Known rows, with every step that occurs
a > d: [ 0.32  0.25  0.58  0.41 -0.10 -0.10  0.55  0.07 -1.28  0.95 -0.10 -1.06
 -0.10 -0.97 -0.50  1.37 -0.64 -0.82  1.14  1.29 -0.46 -0.45  0.18 -0.29
 -0.04 -2.80 -0.59]
m > v: [-0.57  0.36 -1.32  0.45  0.65 -0.30 -1.07 -0.57 -0.78 -0.47 -1.13  0.56
 -2.21 -0.57 -0.35  0.34  0.67  0.28 -0.79  1.65 -0.53  0.13 -1.40 -0.22
 -1.17 -1.32  0.69]
w > n > m > v > a > d: [-0.21  0.73 -0.32  0.07  1.80 -0.39 -1.21  0.12 -1.54  1.84  0.99  0.84
  1.35 -2.18 -0.19  4.96  1.17  1.70 -0.68  4.64 -1.61  1.30 -1.95 -2.76
  0.39 -2.57  0.39]
l > v: [-0.91  0.57 -1.40  0.82  0.14 -0.68 -1.63 -0.99 -0.85 -0.10 -0.21 -0.30
 -2.04  0.11  0.58  1.22  0.63 -1.85  0.27  2.21 -1.02 -0.26 -0.85 -0.28
 -0.08 -0.90 -0.51]
q > s > m: [ 1.31 -2.76  0.54  0.37  2.02 -1.27 -1.44  0.04  0.85 -1.38 -2.67 -2.32
 -0.20  1.14  0.30  0.79  1.38 -0.20 -1.21  0.48 -0.08 -1.18  0.09 -0.23
 -0.45 -0.08 -0.25]
q > s > m > v > k: [ 1.24 -1.72 -0.44 -0.03  3.68 -1.40 -0.90  0.24  0.33 -1.08 -3.00 -1.16
 -0.10 -0.14  0.31  1.53  1.98  1.04 -2.61  1.57 -0.72 -0.06 -0.01 -0.46
 -2.15 -0.08  1.33]
v > k: [-0.19  0.74  0.35  0.21  0.53 -0.15 -0.37 -0.66 -0.34  0.50 -0.33 -0.60
 -0.57 -1.39  1.09  1.55  0.56  0.37 -0.42 -0.11 -1.36 -0.26  0.58 -0.05
 -1.40 -0.55  0.34]
q > s > m > d > l > v: [ 1.20 -2.35 -1.24 -0.97  2.00 -2.69 -2.12  1.12  0.44 -0.28 -1.70 -2.70
 -3.01 -0.57 -1.23  2.08  2.30 -0.70 -0.53  4.22 -0.84 -1.32 -0.48 -0.46
 -0.24 -0.29 -0.25]
w > n: [-1.28  0.36  0.42  0.19  0.65 -0.04 -2.13 -1.06 -0.14 -0.03 -0.59 -0.44
 -0.97 -0.05  0.89  2.59  0.12 -0.21 -0.61  0.91 -1.44 -0.29 -1.18 -0.71
  0.45 -0.70 -0.03]
l > v > e > d: [-0.42 -1.75 -2.89  1.85 -0.06 -1.65 -2.22 -0.85 -0.81  2.05  0.76 -1.20
 -2.35 -0.81  1.02  0.73  0.20 -1.97 -1.24  1.02 -0.86  1.08  0.35  1.07
  0.18 -1.57 -1.40]
v > a > d > e: [ 1.79 -0.17 -0.74  0.33  0.01  0.18 -0.69 -0.73 -1.50  2.31  1.84 -0.69
 -0.33 -2.48 -1.34  1.65  0.13 -1.45  1.05  2.17  0.20 -0.24 -0.01 -1.99
  0.19 -3.64 -2.18]
v > e > d: [ 0.18 -2.13 -1.43  1.60 -0.53 -1.10 -1.61 -0.57 -0.30  1.98  0.37 -1.50
 -1.74 -1.19  0.70  0.05 -0.16 -0.52 -1.44 -1.02 -0.42  0.71  0.75  1.29
 -0.16 -1.61 -1.21]
v > e: [ 0.19 -1.72 -0.33  0.68 -1.14  0.21 -1.36 -0.80 -0.84  0.34  0.32 -0.84
 -1.14 -0.75 -0.17 -0.19 -0.16 -0.64 -1.21  0.01 -0.57  0.42  1.01  0.80
 -0.89 -1.26 -1.12]
n > m > s: [-0.19 -0.28  2.42  0.64 -0.69 -1.71 -1.42  0.38 -0.15  0.75  0.76 -0.23
 -0.57 -1.45  0.48  2.45  1.07  0.45  0.86  1.27 -2.14  0.59 -0.86 -1.78
 -0.53  0.47  1.09]
q > d > w: [ 0.59 -0.30  1.20 -1.09 -0.36 -0.56 -0.27  0.86 -0.62 -0.15 -0.35 -2.10
 -4.22 -0.90 -0.25  1.48  1.35  0.70 -0.92  0.72 -1.24 -2.53  0.28 -0.40
 -1.14 -0.88  0.42]
n > m > v > l: [ 1.09  0.34 -0.98  0.59  1.60 -1.79 -0.80  0.30 -1.59  0.82  0.26  0.39
 -1.98 -2.23 -0.68  1.41  1.75  2.55 -1.01  1.77 -1.55  0.37 -0.44 -0.11
 -1.63  1.19  1.00]
s > m > v > l: [ 0.65 -0.88 -2.30  0.59  3.37 -2.25 -1.69 -0.10 -0.97  0.31 -0.99 -0.81
 -2.23 -0.59 -0.80  0.66  0.92  2.11 -1.49  1.25 -0.30 -0.14  0.46  0.90
 -0.94  0.23  0.01]
q > s > m > v: [ 1.07 -2.52 -0.82  0.23  2.90 -1.39 -1.57  0.20  0.41 -1.75 -3.30 -1.18
 -0.89  0.85 -0.41  0.54  1.78  0.40 -2.10  2.00 -0.08 -0.41 -0.96 -0.46
 -1.17 -0.47  0.68]
w > n > m: [-0.82  0.52  1.23  0.39  0.91 -0.76 -1.81 -0.47 -0.21  0.59  0.28 -0.18
 -0.33 -0.95  0.91  3.75  1.50  1.25 -0.56  1.24 -1.86  0.00 -1.20 -1.37
  0.15  0.31  0.62]
q > s > m > v > e > d: [ 1.67 -4.73 -2.18  1.31  2.78 -2.31 -2.15  0.38  0.37  0.40 -2.33 -2.08
 -1.24  0.01 -0.03 -0.03  1.40  0.22 -3.62  0.76  0.19  0.97  0.18  0.87
 -0.94 -1.14 -0.18]
q > s > m > d: [ 1.25 -2.05  0.67 -0.43  1.55 -2.86 -0.82  1.27  0.89 -1.02 -2.30 -1.80
 -0.94  0.57 -0.42  0.70  1.29  0.58 -0.73  1.95 -0.38 -0.57  0.49 -0.32
 -0.50  0.05  0.67]
n > m > v: [-0.08  0.53 -0.50  0.53  0.94 -0.95 -0.78 -0.06 -0.91  0.12 -0.41  0.75
 -1.58 -1.54 -0.31  1.46  2.05  1.88 -0.77  2.02 -1.03  0.44 -1.42 -0.89
 -1.48 -0.28  1.38]
a > d > w: [ 0.89  0.71  0.79 -0.01  0.24 -0.14  0.58  1.23 -1.44  1.11  0.42 -2.20
 -1.64 -1.18 -0.22  1.04 -0.09 -0.56  0.41  1.83 -0.84 -1.83  0.12 -0.36
 -0.10 -2.21 -0.88]
v > a > d > m > s: [ 0.02 -0.89  0.50  0.72 -0.30 -1.36 -1.22  0.04 -1.35  2.29  2.44 -1.98
  1.28 -1.91  0.52  2.88 -1.24 -1.06  0.41  4.44 -1.54  0.46 -0.34 -2.39
 -0.14 -2.94 -0.98]
v > a > d > w > n > m: [ 0.62  0.86  1.29 -0.24  1.22 -0.39 -1.16  1.16 -1.09  2.40  2.13 -1.46
  0.58 -2.09  0.83  4.90  1.30  1.31 -0.60  3.75 -2.00 -0.92 -0.92 -2.56
  0.98 -1.63 -0.87]
a > d > k: [ 0.28 -0.08  0.06 -0.52  0.91 -0.26  1.61  0.37 -1.00  2.55  0.04 -1.86
  0.06 -1.26 -0.53  0.37  0.24 -1.56  1.09  2.30  0.37  0.46 -0.23  0.18
  0.65 -2.97 -0.27]
l > v > a > d > w > n > m: [ 0.01  1.29 -0.26  0.10  1.64 -0.93 -1.79  0.84 -1.63  2.48  2.50 -1.22
 -0.10 -1.65  1.13  5.62  1.57 -0.20 -0.40  5.72 -2.33 -0.53 -1.44 -2.90
  1.27 -1.56 -1.03]

Rows
[ 0.39 -0.42 -1.03  0.66  0.38 -0.49 -0.46 -0.58 -1.57  1.86  1.90 -2.08
  1.09 -1.71  0.38  2.24 -0.58 -0.25 -0.37  3.63 -0.57 -0.52  0.14 -1.21
 -0.39 -3.43 -1.75] -> v > a > d > m
[ 0.04  0.06 -1.40 -0.40  3.90 -0.98 -2.08  0.88 -0.97  1.51  0.23 -1.54
 -0.45 -0.66 -0.06  3.82  0.82  1.59 -1.96  4.73 -0.66 -0.58 -1.13 -1.91
  0.98 -2.94 -0.85] -> s > m > v > a > d > w > n
[-0.66 -0.03 -2.12  0.70  1.37 -1.10 -1.18 -0.97 -1.27 -0.05 -0.07 -0.82
 -2.11 -1.17  0.19  0.53  0.61  0.55 -1.96  3.12 -0.71 -0.26 -1.14 -0.21
 -2.07 -1.38  0.49] -> d > m > v
[-0.24 -0.50 -2.62  0.00 -0.18  0.33 -3.31 -1.01 -0.53  1.06  0.93 -1.25
 -2.42 -1.72 -0.08  2.70  1.46 -1.40 -0.11  3.31 -0.93 -1.04 -1.66 -1.03
  0.40 -1.88 -2.31] -> d > l > v > a
[-0.20  0.88  1.46 -0.09  1.24 -0.80 -1.80  0.63 -0.29  0.80  0.69 -1.35
 -1.85 -1.20  1.24  3.42  2.09  1.62 -1.38  1.74 -2.26 -1.47 -1.22 -1.47
  0.06  0.76  0.42] -> d > w > n > m
[ 0.03 -1.82  1.66  1.07  0.35 -2.60 -3.14  1.36 -0.10  3.46  2.27 -2.10
 -1.93 -2.25  1.68  3.57  0.94  0.55 -2.15  1.36 -3.06  0.87 -0.51 -1.29
  0.54  0.54  0.28] -> v > e > d > w > n > m > s
[-0.64  0.57  0.18 -0.87  2.46 -3.00 -1.99  1.44  0.39  0.71 -0.11 -2.01
 -2.84 -0.01  0.36  2.62  1.06  2.04 -1.40  2.70 -1.14 -1.28  0.10 -0.60
  0.76 -0.05  0.31] -> s > m > d > w > n
[ 0.16 -2.59 -2.20  1.89  0.30 -1.90 -1.83 -0.97 -0.82  2.48  1.58 -2.82
 -1.61 -1.74  1.22  0.21 -0.16 -0.21 -2.57  0.44 -0.58  0.22  1.10  1.33
 -1.08 -1.67 -1.40] -> v > e > d > m
[ 0.39 -0.64 -2.07  0.36  2.58 -0.97 -0.92  0.08 -1.11  1.12 -0.29 -0.52
  0.65 -0.76 -0.87  2.17  0.43  1.19 -0.57  3.50  0.44  0.45 -0.29 -1.16
  0.20 -3.65 -0.89] -> s > m > v > a > d
[ 0.24 -0.05 -1.37 -0.20  0.39  0.16 -0.77 -0.04 -1.74  1.63  0.48 -1.90
 -2.18 -2.11 -1.20  2.82  0.39 -2.11  1.35  3.53 -0.90 -1.13 -0.74 -0.31
  0.20 -3.07 -1.59] -> a > d > l > v
[ 2.53 -2.25  0.07 -0.52  1.97 -2.93 -1.12  0.56  0.42 -0.06 -1.26 -1.72
 -2.28 -0.71 -1.65  0.33  1.84 -0.30 -0.56  1.96  0.25 -0.70  0.59 -1.14
 -0.86 -0.17  0.07] -> q > s > m > d > e
[-0.26  0.01 -2.64  0.66  1.56 -1.27 -2.04 -0.55 -0.33  2.91  0.34 -2.08
 -3.24 -2.89  1.13  3.28  1.52 -0.80 -0.56  1.08 -1.71 -0.78 -0.58  0.35
 -0.47 -1.23 -0.74] -> e > d > l > v > k
[-0.19 -0.70 -3.10 -0.66  1.42 -2.49 -3.09  0.35 -0.06  1.53  0.82 -1.66
 -2.71 -1.49 -0.94  2.99  1.89  0.66 -0.06  4.60 -0.42 -0.68 -0.36 -0.94
  0.71 -1.60 -1.64] -> s > m > d > l > v > a
[-0.78 -2.66 -2.14  2.19 -0.02 -3.24 -2.98 -0.57 -1.09  3.00  2.48 -2.31
 -2.11 -1.45  1.64  1.60 -0.55 -2.60 -1.67  3.26 -2.03  1.56  0.12 -0.08
 -0.56 -1.22 -0.80] -> l > v > e > d > m > s
[-0.29  0.12 -1.51  0.23  3.47 -1.46 -1.02 -0.34 -0.39  0.18 -1.34 -0.41
 -0.92 -0.87  0.36  1.78  1.42  2.13 -1.84  1.15 -0.52  0.24  0.34 -0.04
 -1.79 -0.83  0.95] -> s > m > v > k
[-0.42  0.69 -0.99  0.76  2.75 -2.29 -2.14  0.99 -0.24  2.18  0.23 -0.83
 -3.24 -1.85  1.40  3.38  2.49  2.35 -2.48  2.20 -2.08 -0.38 -2.43 -1.13
  0.00  0.08  1.31] -> e > d > w > n > m > v
[-0.19  0.41  0.42  0.83  1.82 -2.17 -2.11  0.85  0.10  2.51  0.81 -1.99
 -2.45 -1.64  2.03  3.71  2.04  1.72 -1.63  0.70 -2.11 -1.18 -1.39 -0.98
  0.75  0.42  0.28] -> e > d > w > n > m
[-0.42 -0.81 -0.92 -0.78  0.17 -1.82 -2.74  0.48 -1.15  2.22  2.17 -0.76
 -2.91 -3.10 -1.02  4.23  2.05  0.47 -1.18  4.67 -2.52  0.97 -0.35 -0.66
 -0.04 -0.20 -0.06] -> w > n > m > d > l > v > e
[ 1.15  0.30 -2.24  0.64  0.43 -0.34 -1.23 -1.09 -2.09  2.40  2.22 -0.43
 -1.07 -2.06 -1.01  2.35  0.46 -2.98  1.22  4.18 -0.21  0.13 -0.52 -2.28
  0.47 -3.55 -2.35] -> l > v > a > d > e
[ 0.48 -0.84 -3.75  1.67  2.69 -3.13 -1.53 -0.30 -1.46  2.38  0.62 -1.72
 -3.17 -2.28  0.61  0.70  0.32  1.39 -2.42  1.94 -1.29 -0.01 -0.37  1.07
 -1.53 -0.21  0.09] -> e > d > m > v > l
[ 0.23 -1.95 -2.24  0.16 -0.63  0.43 -2.63 -0.91 -1.29  1.01  0.97 -1.77
 -3.24 -1.86 -0.88  1.21  0.93 -1.98 -0.92  2.29 -0.96 -0.27  0.05  0.79
 -0.71 -1.63 -2.07] -> d > l > v > e
[-0.78  1.59 -0.27 -1.26  1.79 -2.17 -1.77  0.64 -0.75  2.43  1.54 -0.50
 -2.35 -3.74  0.18  6.06  2.66  1.45 -0.41  4.50 -3.34  0.15 -0.79 -1.64
 -0.59  0.51  1.37] -> w > n > m > d > l > v > k
[ 0.83 -0.48 -1.97 -0.60  0.55  0.92 -1.11  0.22 -1.50  1.71  0.38 -0.79
 -1.23 -3.07 -1.88  2.58  0.58  0.26 -0.05  3.87 -0.42 -0.36 -1.68 -1.23
 -0.25 -4.11 -1.34] -> m > v > a > d > l
[ 0.50 -1.20 -0.86  0.72  0.19 -0.62 -1.10 -0.15 -1.42  0.53  0.55  0.55
 -1.30 -1.93 -0.82  0.66  1.70  1.50 -1.99  1.75 -0.96  1.52 -0.09 -0.01
 -1.97 -0.60  0.59] -> n > m > v > e
[-0.81 -1.33 -0.28  1.74  0.35 -3.10 -2.10 -0.25 -0.04  2.40  1.14 -2.38
 -1.71 -1.46  1.73  1.76 -0.48 -0.67 -0.54  1.46 -1.73  0.14 -0.79 -0.61
 -0.38 -0.96  0.09] -> e > d > m > s
[-0.45 -1.62  1.77 -0.28 -0.66 -2.12 -1.03 -0.10 -0.81  0.52  0.79 -2.10
 -2.42 -1.32  0.12  2.69  0.05 -0.11 -0.48  2.36 -2.11 -0.61  0.10 -1.55
 -1.64 -0.97  1.24] -> q > d > m > s
[ 0.86 -1.79 -1.73  0.01 -0.43  0.53 -1.03 -0.16 -2.26  2.17  1.42 -2.16
 -1.94 -2.62 -1.75  1.96 -0.04 -2.49  0.08  3.29 -0.83  0.02  0.61  0.56
 -0.27 -3.45 -2.26] -> a > d > l > v > e
[ 1.40  0.91 -0.43 -0.05  1.17 -0.64 -0.07  1.62 -1.72  1.90  1.55 -0.56
 -0.70 -2.62 -0.48  2.65  1.91  1.82 -0.85  4.45 -1.14 -0.48 -1.22 -2.07
 -0.61 -2.24 -0.15] -> n > m > v > a > d > w
[-0.75 -0.85  0.80  0.81 -0.18 -1.83 -1.86 -0.53 -0.60  0.67  1.10 -1.75
 -1.19 -0.97  0.93  1.46 -0.50 -0.97 -0.31  2.38 -1.86 -0.10 -0.53 -1.20
 -1.06 -0.60  0.21] -> d > m > s
[ 0.25  0.37  2.85 -0.12  0.53 -1.29 -1.94  1.81 -0.85  2.84  2.66 -1.37
  0.80 -2.21  0.94  5.59  0.59  0.55  0.13  4.52 -3.10  0.04 -1.46 -3.73
  1.28 -1.26 -0.09] -> v > a > d > w > n > m > s
[-0.27 -0.89 -1.37  1.30  1.52 -2.29 -3.04  0.46 -0.88  3.05  2.13 -1.89
 -2.81 -1.59  1.92  3.56  2.02 -0.13 -2.72  2.56 -2.42  0.22 -0.51 -0.40
  0.64  0.10 -0.64] -> l > v > e > d > w > n > m
[-0.43 -2.12 -3.71  2.18  0.67 -2.44 -2.32 -1.22 -1.35  2.55  1.95 -2.47
 -2.29 -1.31  1.49  0.89  0.15 -1.73 -2.36  2.49 -0.99  0.65  0.54  1.10
 -0.77 -1.66 -1.59] -> l > v > e > d > m
[ 1.11 -0.13 -2.05  0.61  2.35 -1.75  0.37  0.17 -2.95  1.78  1.10 -1.59
 -1.30 -2.45 -0.98  1.20 -0.66  0.77 -1.10  4.01 -1.17 -0.06  0.45  0.35
 -1.84 -1.72 -0.09] -> a > d > m > v > l
[ 0.62  0.17  0.49 -0.96 -0.40 -1.74 -0.79  1.11 -0.34  1.43  0.82 -1.03
 -3.01 -3.28 -1.38  2.40  2.23  2.30  0.56  2.08 -1.37 -0.77 -0.43 -0.62
 -0.84 -0.19  0.47] -> n > m > d > l
